What can hang from each mark:
gevules: laso
nunemaf: rimos vafutup
gabi: rimos
rabal: laso nunemaf
rimos: gabi laso
laso: dezo rabal rimos
vafutup: nunemaf

Known rows, with every way that one mark hangs from another:
nunemaf{rimos{laso} vafutup}: -28, 6, 6, -11, -16, 15, -7, 30, -3, -10, 7, -13, 14, 2, -13, -10, -14, -7
rabal{laso nunemaf}: -12, 4, -8, -26, -18, 3, 50, -9, 6, 22, 6, 7, 1, -27, 11, -3, 14, -6
gevules{laso{dezo rimos{gabi}}}: -30, -13, -6, 7, 12, -5, -30, -16, -2, -12, 0, -3, -4, 6, -19, -6, -5, 19
gevules{laso{dezo rabal{nunemaf} rimos{gabi}}}: -18, -8, -4, 19, 30, -11, -8, -18, 4, -5, 6, 1, -4, 9, -7, 3, 6, 11
rabal{laso{rimos{gabi}}}: -20, 0, 1, -12, -11, 4, 8, -1, -11, 7, -8, 6, -8, -4, 13, -12, -1, 8
gabi{rimos{laso{dezo}}}: -13, -4, -2, -4, -10, 4, 2, 6, -7, -3, -19, -5, -8, -1, 0, 6, -11, 3
nunemaf{rimos{gabi laso{dezo rabal}} vafutup}: -22, 2, 12, 12, -6, 5, -17, 26, -8, -7, 6, 6, 11, 15, -16, -16, -9, -1
rabal{laso{rimos}}: -20, 6, -1, -16, -1, 5, 14, 3, -7, 4, -5, -1, -6, -8, 26, -2, -5, 8
gevules{laso{dezo}}: -11, -9, -12, -8, 5, -2, -30, -11, 4, -11, 6, -8, 5, -2, -19, 3, -11, 3
rabal{laso{dezo rimos{gabi}}}: -29, 3, 3, 0, 6, -5, 1, -3, -10, 7, -3, 18, -8, -4, 23, -9, -3, 23
laso{rabal}: 78, 5, -2, -7, 0, 6, -4, 10, 6, -3, -2, -12, -5, 1, 9, 14, -13, -29
rabal{laso}: -1, 3, -6, -27, -18, 8, 10, 4, -6, 7, -3, 2, 2, -12, 14, -3, -6, -7
rimos{gabi laso{dezo rabal{nunemaf}}}: 23, -15, 9, 9, -22, -9, -21, -14, -13, 2, -20, 14, -3, 9, -36, -14, 20, -2
vafutup{nunemaf{rimos{laso}}}: 35, 10, -3, -15, -47, 15, 0, 0, 1, 13, -8, -26, -4, -10, 6, 9, 9, 1
laso{dezo rabal{nunemaf}}: 59, 9, 1, 11, 24, -10, 13, -3, 17, 5, 12, 7, -6, -10, 22, 18, -1, -6
gevules{laso{dezo rabal{nunemaf{vafutup}}}}: -5, -1, -8, 6, 25, -7, -8, -7, 14, -10, 16, 0, 12, 3, -5, 10, -2, -6

Rows:
-26, -4, -2, 20, 32, -10, -8, -12, 9, -10, 9, 5, 4, 11, -5, 1, 3, 10 -> gevules{laso{dezo rabal{nunemaf{vafutup}} rimos{gabi}}}
1, -1, 1, 5, 3, 2, 4, 9, -6, -2, -19, -3, -8, 6, 11, 12, -10, -2 -> gabi{rimos{laso{dezo rabal}}}
25, -14, 7, -2, -36, 0, -11, -5, -11, -2, -22, 6, 5, 10, -45, -18, 20, -19 -> rimos{gabi laso{rabal{nunemaf{vafutup}}}}
34, 3, -2, -12, -58, 15, -6, -4, -4, 17, -12, -19, -7, -6, -9, -1, 12, 2 -> vafutup{nunemaf{rimos{gabi laso}}}
-12, -8, -3, 19, 29, -8, -28, -12, -2, -12, 1, -1, -4, 17, -6, 3, -4, 11 -> gevules{laso{dezo rabal rimos{gabi}}}
31, 16, 4, 17, 32, -8, 19, 12, 19, 4, 24, 8, 1, -7, 29, 15, -8, -3 -> laso{dezo rabal{nunemaf{rimos vafutup}}}
-40, 9, -1, -4, 16, -9, 45, -12, 6, 17, 11, 15, -6, -23, 36, 1, 14, 25 -> rabal{laso{dezo rimos} nunemaf}
-54, 13, -3, -18, -8, 8, 60, 12, 8, 20, 24, 9, 12, -21, 20, -8, 4, -2 -> rabal{laso nunemaf{rimos vafutup}}
-17, -7, -5, 8, 14, -1, 0, -9, 7, -9, 3, -6, 4, 12, -16, -2, 5, -6 -> gevules{laso{rabal{nunemaf{vafutup}} rimos{gabi}}}
30, 11, 5, 20, 26, -8, 16, 9, 15, 6, 21, 13, -1, -3, 19, 7, -6, -2 -> laso{dezo rabal{nunemaf{rimos{gabi} vafutup}}}
38, -19, 7, -4, -38, 2, -32, -5, -21, -4, -31, 0, -3, 16, -46, -16, 13, -18 -> rimos{gabi laso{rabal}}
25, -2, 6, 1, -1, -7, -10, -5, -4, -5, -13, 0, 1, 0, -7, 7, 13, -4 -> rimos{laso{dezo rabal{nunemaf}}}
-15, 9, 9, -2, -3, 13, -5, 34, -3, -10, 8, -12, 14, 8, -2, -3, -14, -13 -> nunemaf{rimos{laso{rabal}} vafutup}
-12, -2, -4, 15, 40, -7, -22, -7, 3, -16, 5, -8, -2, 13, 10, 13, -8, 10 -> gevules{laso{dezo rabal rimos}}
